Every row comes from one small tree of marks. Brackets hold a mark, then the marks that hang from it, in alphabetical order. Every link used is in the known rows. Which tree was each row made from?
Known rows
{sarid ludas {pesotu {luti {depad {ziri mado}}}}}: [ -3  25  14 -32  21  35  17   7  54  49  40   7  -1  19 -18  -3  10  -5
  16  20  14  22 -17  -4  16  -5  12   8  15 -16 -53]
{ziri {depad {luti ludas pesotu}} {mado tebad}}: [ 22  27 -22 -12  -1  -6   9   0  37  28  27  36 -10  18  12   9 -13 -20
   6   8  11  51  -2   5   9  11  13  36  20   8  31]
{pesotu {luti depad} sarid}: [  2 -13   9  -7  -1  14  22  22  35  26  30  -1  28  -3  -6 -18 -25   0
  -7   6  13  31 -23  -5  -3  35  21   3  11 -25 -44]
{libevi {sozu {mado kore tebad}} ziri}: [ 34  33   8  -3 -35 -26   8 -10   0  16  43 -27  16  -6 -17 -25 -44 -29
  -8  41  12  31  -6 -11   8  10  54  31  12  32 -18]
{mado kore sozu}: [  6  25  22 -12 -36  -7  34 -23  18  42  22 -37 -14 -27 -37 -19 -18  -2
   2  38   5  37   5  -6 -14  18  27   1   5   0  -9]
{pesotu {luti {depad {ziri {mado sozu}}}} {sarid ludas}}: [ -4   4  17 -16  -2  31  33  29  48  40  39   6  23  11 -14  -7 -22  -4
   4  11  11  37 -34   1   0  39  14   5  19 -20 -58]
{mado kore}: [  4  16  13   0 -24  -4  28 -13  16  33  22 -28 -11 -21 -13 -16  -8  -2
   3  28   9  29   5   0  -5   9  36   2   5   1 -20]
{tebad {libevi sozu ziri}}: [ 19  13   9 -26 -17 -10   5  -2  26   8  48 -27 -10   1 -17 -22 -17 -17
  -3  15  14  17 -12  -3  -1  10  45  13  14  -7 -19]
{depad {luti {pesotu {sarid ludas}}} {ziri mado}}: [-11   5  10  -5  -3  21  23  15  47  39  35  19   7  21   6   2  -6   0
  22   0  23  35 -33  20   5  17  19  16  28 -19 -32]
{tebad {libevi sozu}}: [ 10   2  14 -30  -9  -3   9  -1  22  13  38 -20 -12  -5 -16 -24 -16  -7
   0   4  10  21  -4   2  -9  14  35   5   4 -10   2]
{pesotu {luti {depad {ziri {mado kore}}} ludas} sarid}: [ -1  -1  13   3  -8  18  34  32  35  29  48  13  16  17   8  -5 -23 -17
   1  21   8  36 -27   5  -1  47  21  11  20  -2 -42]
{luti {depad {ziri {mado tebad}}} ludas {pesotu sarid}}: [  4  10  -3 -12   0  -7  16  21  24  33  25  30  15  48  17  -7   2 -12
  17  15   9  25 -39   9  19  16  15  33  29  14   8]
{sozu {mado kore {tebad {libevi {ziri {depad luti}}}}}}: [ 32  19   7  -5 -22  -4  29  16  21  23  47 -27  -7 -24   4 -11 -25 -37
  -4  25   6  48   8  -7  11   4  34  18  15  17  -9]
{kore mado}: [  2   2   8   2 -18   4   1   9  16  22  16   6  -6 -13 -24 -25  -9   2
  -4   8  13  26 -21   5 -11  -5  28  21   5 -10   0]
{luti {depad {ziri mado}} ludas pesotu}: [ -1  22  -5 -20   4  -4   7   6  36  33  27  32   6  43  10  -2  17 -12
  21  16   8  19 -38   8  10   6  25  28  21   9  14]
{libevi {sozu {mado kore}} tebad {ziri {depad luti}}}: [ 40  48  -7   1 -30 -28  -1 -13  22  10  62 -19   1   1 -14   1 -59 -31
  -5  24   6  37 -12 -26  12  14  69  22  24  23 -35]
{luti depad ludas {pesotu sarid}}: [ -1   3   4 -19  11 -10  13   8  25  31  22  21   5  40  14 -17   7  -2
  12   7   8  10 -32  -4  16   9  15  17  14  -6  12]
{mado kore sozu {tebad {libevi {ziri depad}}}}: [ 37  40   9 -22 -41 -16  38  -8  23  38  43 -51 -23 -22 -28 -16 -24 -27
  -5  44   3  52  19 -13   1  12  21  14  22  14  -6]
{sarid {pesotu luti}}: [  0   2  16 -21   6  18  15  -9  37  38  25  -6  -2  -6 -28 -18  -2  -2
   7  18  18  22  -5  -8  -1  -3  13   6   6 -23 -35]
{luti {depad ziri} ludas}: [  1  24   0 -18   3   9  13   8  33  28  32   9  -6  33   8  -2  16 -14
  17  20   7  19 -27  -3   2   1  28  12  18  11 -18]
{sozu {mado kore {tebad {libevi ziri}}}}: [ 27  12  14  -5 -27  -7  30  17   5  22  38 -38  -4 -26  -5 -26 -22 -35
  -4  32   7  38   3  -5   9   1  34  21  10  20  -9]
{mado kore sozu tebad}: [ 24  37  15 -16 -40 -12  36 -16   6  47  23 -46 -11 -25 -35 -24 -26  -8
   0  48   6  52  21  -8  -9  11  12  14  12  14   2]
{pesotu {luti {depad {ziri {mado sozu}}} ludas} sarid}: [ -2  -3  13  -9  -8  19  30  29  37  29  41  18  17  21  -5  -9 -26 -15
   2  17   9  37 -35   2  -7  47  12  14  20  -8 -36]
{depad {luti ludas {pesotu sarid}} {ziri mado}}: [-10   2   9  -1  -4  15  22  16  40  32  41  30  -2  34  16   3  -6 -11
  23   5  20  33 -34  20   1  22  15  23  28 -10 -14]
{mado sozu {tebad {libevi kore {ziri depad}}}}: [ 39  39   1 -30 -28 -18  29  -3  21  29  30 -37 -16  -7 -34 -16 -15 -34
  -3  29   6  41   0 -14   0  10  27  23  21   6  -2]
{kore {mado {tebad libevi}}}: [ 19   5   8 -10 -19   3   6  25  11  22  29  -9 -14 -14 -19 -31 -13 -10
  -7  12  12  37  -5   6  -6  -9  14  28  11  -4  15]

Which tree is each row?
[  2  10  -2 -14  10   8  20  -5  55  38  23  17  -7  10   6   3  -2   2
  10 -14  13  32 -12  -6  11   5  19  -1  17 -22 -16] => {ziri {depad {luti {pesotu {sarid ludas}}}}}
[ 23  17  13 -38 -24  -2  27   2  15  33  26 -39 -17 -15 -34 -29 -17 -13
   1  24   9  45   9  -6 -11   3   2  16  12  -4  11] => {mado sozu {tebad libevi}}
[ 29  16 -19 -16 -14 -14   7   2  25  14  22  11  -4  -4  -9   0 -27 -20
  -9   6   5  48  -2   6   5  20  33  33  16  18  21] => {ziri depad {mado {tebad {libevi sozu}}}}
[ 25  22   3 -10 -30 -13  18   5   3  20  37 -20  -8 -15 -11 -15 -33 -18
  -7  34   7  46  11  14   0  25  32  32  11  19  14] => {ziri {mado kore {tebad {libevi sozu}}}}
[ 31  25   2  -9 -26 -22  -1  -7   3  11  36 -17  21   2 -19 -27 -39 -26
  -6  30  15  27 -16 -12   7   4  49  34  13  24 -16] => {libevi {sozu {mado tebad}} ziri}
[  1  -8  11  -9   5  17  25  26  32  25  39  11  12  18   6 -16 -19 -10
  -2  10  11  27 -23  -7  -2  34  11   6  11 -17 -32] => {pesotu {luti depad ludas} sarid}
[  1  15   8 -23  11  20  12   5  43  36  39  16  -1  21 -13  -4   4 -15
  12  26  14  24 -19  -2   6   5  16  19  15  -5 -29] => {sarid {pesotu {luti {depad {ziri mado}} ludas}}}
[  4   6  -4 -10   7   2  18  -5  48  31  26  27 -13  20  14   3  -3  -6
  10  -9  12  31 -14  -6   6  11  17   6  17 -13   1] => {ziri {depad {luti ludas {pesotu sarid}}}}
[ -3  -7   9  -2  -1  22  26  34  37  24  41  21  20  24   7  -7 -20 -15
   3  12  11  32 -35   4  -2  42  17  14  20  -7 -40] => {pesotu {luti {depad {ziri mado}} ludas} sarid}
[  7  14 -11 -14   4   0  11 -16  55  34  20  16  -5   0   0   4  -1   0
   8  -8  13  35  -7  -6   2   2  26   4  14 -18   1] => {ziri {depad {luti pesotu}}}
[ 40  59 -11   5 -37 -30   4  -5  16  15  31 -16 -14   3 -45  -4 -28 -32
  -7  23   3  25 -35 -25   4   6  66  34  27   9 -30] => {libevi {kore {mado sozu}} tebad {ziri depad}}
[  1  24  -6 -12  -1   7  10  13  29  23  32  20  -3  33   8   3   9 -19
  13  23   6  25 -32   6   3  10  32  24  20  16  -9] => {luti {depad {ziri mado}} ludas}
[ -3  11   5  -5  -4  -7  22  15  29  35  31  25  10  40  18  -3   3 -10
  17  18   6  21 -40  10  18  24  26  24  25  12   0] => {luti {depad {ziri {mado kore}}} ludas {pesotu sarid}}
[ 21  26  12  -6 -29 -23   4  -8  -6  14  40 -27   3 -10 -26 -21 -54 -13
  -1  21   3  28  -8 -14  -1  14  56  17   5  22 -10] => {libevi {sozu {mado kore}} tebad}
[ -6 -12  24 -10   3  33  35  21  36  35  32  -3   8   1  -9 -22 -20   2
   2   0  16  26 -17  -4  -2  26   6  -6  10 -33 -57] => {pesotu luti {sarid ludas}}
[ 12   9  15 -13 -13  -2  18  21  17  15  30 -16 -22 -13 -19 -23   0 -21
  -2   5   8  18 -15   6  -7   8  43  14   4 -14   4] => {tebad {libevi {kore mado}}}
[ 18  19  10 -11 -31  -2   8   6   7  33  17  -8  -6 -16 -40 -32 -23  -3
  -6  25  11  44  -8  -1 -14  -4   9  32  10   0  17] => {kore {mado sozu tebad}}
[ 21   5  17  -9 -23  -4  32  19   2  24  33 -34  -5 -30  -5 -27 -22 -28
  -2  25   4  41   8  -1   3   4  28  16   3  17   5] => {sozu {mado kore {tebad libevi}}}
[  7  19  -9 -11   6   9  14  -8  48  25  31  19 -23  10   8   8  -2 -12
   7  -1  10  35  -3  -8  -2   4  22   4  13  -8  -7] => {ziri {depad {luti ludas}}}
[  7  -1   5  -4  -4  19  27  37  31  27  42  17  20  25   8  -9 -24 -19
   1  17  11  40 -27   3   1  38  10  21  23   0 -34] => {pesotu {luti {depad {ziri {mado tebad}}} ludas} sarid}
[ 19  21 -21   4 -19 -12   4 -12  34  11  18   9   2   1 -12   5 -10 -20
  -7  17  13  29 -27  -2   8  10  50  30  23   7 -29] => {libevi {ziri depad mado}}
[ 19  -5  11 -17 -12   1  21  22   5  18  23 -21   2 -20  -7 -29 -17 -26
  -1  11   9  36  -5  -2   1  -4  22  20   3   9   7] => {sozu {mado {tebad libevi}}}
[ 27  46   1 -13 -21 -31   2 -17  -7  12  30 -26  -2   9 -35 -16 -39 -14
   3  15   6  15 -15 -15  -3  19  67  20  10   9 -14] => {libevi kore sozu tebad}
[ 19  16 -20  -5  -2  -6  13   6  33  27  25  37  -6  21  16   8 -21 -18
   3   4  12  50  -9   7  13  19  12  36  24   6  22] => {ziri {depad {luti ludas {pesotu sarid}}} {mado tebad}}
[-10   2  16  -8   1  18  26  10  44  39  41  16  -6  35  16  -4   3  -5
  28   1  21  27 -27   8  -1  10  10   7  27 -16 -23] => {depad {luti ludas {pesotu sarid}} ziri}
[ 16  23   1 -10 -23  -5  19  10  15  21  29  -8   6   5 -17  -7 -16 -23
   8  19  12  36 -18  16  -4  22  43  31  22  19  -9] => {depad {ziri {mado {tebad {libevi kore sozu}}}}}
[ 32  26 -13  -8 -25 -19  18  -1  22  21  32  -2 -10 -14  -6   2 -32 -23
 -11  21   0  53  11   7   7  28  39  29  16  27  19] => {ziri depad {mado kore {tebad {libevi sozu}}}}
[ 40  41   2 -14 -28 -15  23  -4  26  27  62 -38 -18 -10  -2 -10 -31 -26
  -6  34   9  49  26  -7   9  13  35  15  23  15 -10] => {mado kore {tebad {libevi sozu {ziri {depad luti}}}}}
[ 11  -6  18 -27 -11  -4  10   9  16  10  38 -17  -4 -12 -13 -27 -24 -17
  -1   2   8  22 -10   1  -7  14  39   9  -1  -2   7] => {tebad {libevi {sozu mado}}}
[ 19  11  12   1 -24  -6  29   8  -2  29  21 -26   6 -28  -8 -25 -24 -22
  -1  30   6  41   5  -4   3   1  29  20   3  23  -1] => {sozu {mado kore tebad}}
[ -4  18   4  -4  -6  24  17  12  39  25  46  20 -14  24   9   9  -3 -19
  19  16  19  38 -21  17  -9  14  22  20  23  -1 -22] => {depad {luti ludas} {ziri mado}}
[ 40  50   0  -2 -31 -39  -1  -8  -9   1  42 -29  11   9 -33 -17 -48 -39
  -2  27   8  12 -33 -24   9  15  85  35  15  25 -33] => {libevi kore {sozu mado} tebad ziri}
[ 12   0  22 -22 -18  -8  18   7  14  14  44 -25  -8 -19 -12 -26 -27 -19
  -3  12   5  25  -3   1  -4  18  42   7  -2   4   6] => {tebad {libevi {sozu {mado kore}}}}
